Each row was made from one small tree. The marks that hang from a mark follow it in brackets, in alphabetical order. Every link used is in the known rows. Write each row's tree.
In the rows, zero is written as 128.
Known rows:
fiba(lunu(sedater) tubam(defit dural)): [174 208 137 145 119 110 160 194 158 146  83  77 144  92 116 113 117  96
  75  63 174 113 137  98 192 157 185 119 145 151]
dural(lunu(mupi) mome): [129  82 111 101 132 147 141 100 138  94 184 130  81 133  99  91 175 114
 138 164 165 115 116 136 101 116 126 159 149 170]
defit(tubam(dural mupi)): [172 130 148 128 169 120  89 160 142 124  98 115 120 103 154 129 107 132
 129  81  93 148  93 131 116  63 115 118 136 105]
dural(tubam): [171  88 175 144 178 130 132 122 153 112 126 144 144 136 148 115 141 146
 149 196  92 158 123 121 101 121 118 112 117 106]
tubam(dural(lunu) mupi(voto) sedater): [154 179 106 120 144 114 102 107 140 113 124 113 110 115 117  83  88  72
  83  29  91 100 109 164 138  92 125 119 115 149]
tubam(dural): [202 115 138 149 167 159 107 133 134 105 113 117 108  80 120 114 118 151
 137 101  74 145  86 120 118 121 115  95 135 109]
lozup(mome(dural(lunu tubam(defit)))): [ 54  80 129  89 118 152 150 129 139 129 164 110 111 162 126 118 177 122
 132 138 149 136 155 110 175 139 126 164 151 131]
tubam(defit dural mupi): [146 175 149 125 130 146 102 133 115 129  89 117 117  83 106 112 116  88
 126  62 124 131  98 127 151 116  82 109 138 116]
defit(tubam): [169  84 142 158 156 128 119 153 164 134 103 124 130 109 147 136 142 165
 151 152  95 167 113 121  97  87 125 122 143 123]
dural(mome tubam): [125  66 166 134 163 137 145 101 150  92 143 143 115 143 142 118 135 139
 142 199 117 151 130 135  99 125 124 142 146 144]
voto(dural(mome tubam) fiba sedater): [ 95  63 141 145 132 156  89  88  40 101 133 136 146 143 140 207 124 205
 157 142  98 141 117 142 156 161 155 101  92  89]
voto(dural fiba): [151  89 140 148 141 166  88 110  69 119 100 146 125 103 113 168 115 198
 168 131  58 138  90 114 138 142 126  69  87  65]
voto(defit fiba mupi): [150 110  97 190 108 143  66 130  55 130 121 138 128  85  85 199 142 191
 183 142 108 113 133 120 143 167  96  72  88  67]
lunu(defit mupi(voto)): [187 138  96 135 112 145 168 117 153 109 126 153 136 107 118  99 164 106
 124 213 148 123 107 111  85 180 138 142 125 154]
dural(lunu mome): [105  74 121 125 140 145 142  93 141  81 173 115  78 127 117  95 161 133
 135 146 120 138 119 158 103 115 126 150 164 165]
mome(dural(tubam(mupi(voto)))): [102 138 129  96 161 125 136 112 161 121 141 170 139 150 151 105 123 129
 100 166  79 131 145 135 119  96  95 104 110 152]
dural(lunu(sedater) mome tubam(defit mupi)): [ 51 171 145  73 112 121 174 111 120 111 160 130 127 182 142  96 115  57
 107 131 199  97 143 175 147 137 124 195 165 177]
voto(defit mupi): [145 118  95 171 118 125  75 133 105 120 124 130 118  78  99 165 147 160
 172 142 133 133 152 109 127 140  81  83 126  88]
dural(lunu(defit)): [150 106 106 130 128 136 166 116 141  93 161 113 117 124 142  90 172 135
 146 176 118 148 100 143  78 144 145 146 149 122]
mome(dural(tubam(defit mupi sedater))): [ 97 173 160 114 120 114 133 133 144 188 120 148 141 147 111 119  98  97
 122  90 124 130 156 119 123  93  64 116 120 142]
mome(dural(lunu(mupi sedater) tubam(defit))): [119 158 118  51 115 134 193 158 129 156 194 140 143 179 110  98 155 110
 119 137 188  83 151 119 148 165 127 170 131 161]
fiba(lunu): [153 113 157 164 152 104 118 134 169 139 106 114 122  91 125 112 160 144
 122 150 112 154 125  96 129 107 129  79 134 132]
dural(lunu(defit sedater) mome): [110 136  94 106  95 140 201 113 130  87 182 121  97 146 140  89 134 116
 122 153 165 121 109 174  72 181 165 198 183 186]
tubam(defit mupi sedater): [128 192 157 157  97 129 119 120 130 183  71 132 125 105  89 117  98  70
 130  70 132 133 128 124 114  91  69 109 130 147]
lozup(mome(dural(lunu(sedater) tubam(defit)))): [ 55 128 122  74  98 153 174 151 130 142 165 121 125 175 127 118 140 109
 113 116 170 112 153 119 171 158 139 186 156 156]
mupi(voto): [164 121 116 158 148 152 131 105 153 103 105 144 128  98 120 111 135 134
 117 168  83 138 117 130 113 135 120 104 125 159]
tubam(defit sedater): [162 159 150 175 103 139 131 126 137 177  84 121 127  98  82 124 113  98
 139  86 126 139 128 115 116 127  91 121 142 147]
lunu(defit(tubam(mupi(voto)))): [130 143 107 139 125 115 146 137 167 115 101 136 150 126 175 120 131 108
 113 172 126 147 112 143  89 116 140 150 143 143]
mupi(voto(defit dural(mome) fiba(lunu))): [ 83  98  94 149 101 107  88  91  76 131 117 124 108  96 108 196 130 184
 107 118 127 103 131 120 214 202 163  78 115 110]
dural(lunu mome tubam(defit mupi sedater)): [ 59 144 156 101 116 102 146  91 134 133 148 122 115 170 123  96 115  49
 116 102 175 116 154 165 136 103 106 178 151 157]
mome(dural(lunu(defit) tubam(mupi))): [ 88 116 118  68 143 108 167 120 146 111 199 138 129 173 174  84 161 132
 124 172 116 141 130 151  85 110 121 143 134 113]

Write each row's tree:
[111 129 112 108 124 151 168 113 131  95 169 123  90 148 119  95 124 119
 118 124 143 115 119 168  99 138 144 168 169 198]  dural(lunu(sedater) mome)
[ 47 184 114 115  82 132 108  78 110 133  81 142 103 112  92 133  67  67
 100  59 155 107 147 139 162 131  90 139 147 172]  tubam(defit mupi(voto(dural(mome))) sedater)
[114 103 178 109 164 136  84 106  74 117 101 159 153 147 155 162 104 166
 161 159  76 132 102 124 147 110 120  80  68  42]  voto(dural(tubam(mupi)) fiba)
[119 114  86 141 123 123  52 127  79 106 122 130 111  79 107 185 126 192
 178 119 133 129 153  92 152 148  86  77 117  42]  voto(defit dural mupi)
[ 85 121 143 115 152 127 133  79 157  79 128 158 125 147 155 105 111  88
 104 189 122 128 137 161 121 113 115 142 136 168]  dural(mome tubam(mupi(voto)))
[ 98 131 146  88 151  99 132 120 151 157 174 143 121 176 141  92 118 116
 116  96  93 126 152 143 100  55  98 117 112 128]  mome(dural(lunu tubam(mupi sedater)))
[ 45 125 158  98 107 151 127 133 133 152 113 143 121 146 126 127 141  97
 129 131 148 142 152  99 157  97  82 136 137 123]  lozup(mome(dural(tubam(defit mupi))))
[118 110 147 114 141 139 151 136 142 145 145 137 143 132 121 123 151 143
 136 153 116 148 150 114 136 140  93 120 134 133]  mome(dural(tubam(defit)))
[196 150 115 121 103 126 186 188 153 147 123 142 152 135 146 125 134 129
 138 176 179 124 104 111  66 156 163 181 145 146]  lunu(defit(tubam) mupi sedater)
[191 106 129 139 158 104 109 160 149 137 134  81 115 122 133 121 113 128
 118  41  93 134 107 146 123  83 155 148 135 117]  defit(tubam(dural(lunu) sedater))
[127 175 188 143 128 105 127 123 141 173  85 139 154 141 119 117  99  66
 128 112 138 133 143 125 129  99  83 130 121 121]  dural(tubam(defit mupi sedater))
[152 152 137 170 114 110  95 102  88 179  96 162 167 143 125 171  87 119
 123 123  91  99 130 150 143 148 115  83  68  93]  dural(tubam(mupi(voto(defit fiba)) sedater))
[ 91 149  83  94 160 127 115 108 147  70 125 114 127 135 151 103 125 117
 102 129 119 118 143 136 156  88 164 106 110 118]  fiba(tubam(mupi(voto(dural(lunu)))))
[184 132 115 105 159 122 136 176 140 112 146  92 127 135 155 116 113 141
 111  64 113 117  97 155 135 119 173 164 153 136]  defit(tubam(dural(lunu(sedater))))
[ 63  84 120 101 146  94  92  98 102  73 173 123 102 155 125 139  98 135
 142 121 157 117 177 135 150 114 133 157 122 100]  voto(dural(lunu mome tubam(sedater)) mupi)
[ 79 111 104  74 100 147 201 146 143 123 184 128 122 183 163 103 141 133
 119 162 150 125 135 124 109 170 173 193 155 144]  lozup(mome(dural(lunu(defit sedater) tubam)))
[143 122 129 149 127 106  82 151 137 163 106 125 129 112 147 163 139 147
 152 117 123 147 126 133 108  82  99 101 142  96]  voto(defit(tubam(mupi)))
[ 91  77 132 100 160 131 127  80 132  64 128 151 123 140 152 135 108 147
 117 187 113 133 140 138 152 160 144 139 132 131]  mupi(voto(dural(mome tubam)))
[114 201 117 183  92 111 130 190 105 147  84 104 170 105  94 168 132 126
 108 126 193  90 168 100 202 169 173 113  98 134]  voto(fiba(lunu(sedater) tubam(defit)) mupi)
[130 158 155 166 109  49 132 167 184 190  84 108 141 119 161 125 119 101
 105 110 153 156 131 110  90  75 152 133 138 127]  fiba(lunu(defit(tubam(mupi sedater))))
[175 145 150 196 141  91 132 158 200 170  84  95 134 100 117 115 126 120
 102 114 128 150 158  88 123  81 165  86 113 143]  fiba(lunu tubam(sedater))
[160 136 180 162 127 116 144 125 145 167  96 131 157 130 112 127 112  96
 137 131 132 141 145 116 129 139 106 134 123 123]  dural(tubam(defit sedater))
[ 88 114  80 147 117 155  96  76  87  77 126 124 120 102 118 167 125 168
 116 111 113 140 131 141 146 149 136 110 139 166]  mupi(voto(dural(mome) sedater))
[143 130  86  62 113 109 168 172 122 120 156 124 139 157 158 130 135 145
 140 142 189 108 109 113 106 160 187 191 145 106]  voto(dural(lunu(defit(tubam) mupi sedater)))
[175 115  98 212  89 161  75 114  41 170 116 117 154  93 102 214 156 208
 170 104  85 133 104 136 133 171 121  56  95  92]  voto(defit fiba sedater)
[157 199 152 146 114 132  99 134 119 170  74 115 118  85  88 114  75  68
 115  16 124 121 109 126 140 106  80 111 134 128]  tubam(defit dural mupi sedater)
[172 118  98 183 114 157 106 104  87 143 109 142 140  95 101 174 137 177
 141 148  74 111 108 134 150 192 129  73  95 112]  mupi(voto(defit fiba))
[134 134 107  90 115 152 172 123 131 108 181 137  94 150 102  88 141 101
 123 142 186  90 117 143  97 139 141 177 156 193]  dural(lunu(mupi sedater) mome)
[141 169 111 156 108  94 143 137 169 151  86 136 150 129 159 122  97  87
 105 128 123 140 123 146  75 102 138 151 135 155]  lunu(defit(tubam(mupi(voto) sedater)))
[227 154 110 109 120 128 170 199 137 133 124 125 143 118 145 124 113 125
 126 115 165 114  85 114  92 169 175 180 146 127]  lunu(defit(tubam(dural)) mupi sedater)
[ 67 111 104  94 133  98 125  74 131  86 180 137 114 165 157 117 144  96
 108 162 155 103 151 180 149 143 128 144 142 143]  dural(lunu mome tubam(mupi(voto(defit))))
[157 164  81 207 102 162  73 168  39 109  94  77 172  76  85 200 137 155
 140  62 139 110 136 123 201 167 154  95  82  95]  voto(fiba(tubam(defit dural)) mupi sedater)
[166 166 152 151 124  50 114 179 167 175  87  89 135 104 160 122  96  95
  90  56 135 147 111 113 115  88 162 130 141 109]  fiba(lunu(defit(tubam(dural mupi sedater))))
[ 71 100 155  99 142 151 112 129 151 137 127 153 106 153 146 123 130 128
 130 147 107 151 139 101 122  71  92 117 126 116]  lozup(mome(dural(tubam(mupi))))
[115  85 156 136 122 147 129 137 157 168 123 140 111 147 121 132 106 137
 132 125  94 151 152  92 112  94 110 128 123 129]  lozup(mome(dural(tubam(sedater))))
[129  57 151 100 173 134 107 101  76  96 153 131 142 162 152 153 139 191
 163 165  76 128 106 137 165 145 164 109  75  47]  voto(dural(lunu tubam) fiba)
[140 136 102  50 117 123 215 156 141 132 217 146 144 187 147  87 156 131
 120 189 171 100 133 132  83 172 159 180 133 145]  mome(dural(lunu(defit mupi sedater) tubam))
[177 122 137 190 111 126  92 141  85 175 113 119 162 105  97 175 185 168
 130 134 137 119 106  96 147 138 154  68  73 122]  voto(fiba(lunu(mupi)) sedater)
[110  92 143 118 177 114  80 126 106  68 125 143 140 124 143 158 117 170
 166 178 122 141 155  98 149 128 110 105 102  45]  voto(dural(tubam) mupi)
[ 81 123  94  92 103 176 153 145 137 136 161 122  86 147 117 106 131 142
 118  96 123 119 127 122 122 120 138 149 156 174]  lozup(mome(dural(lunu(sedater))))
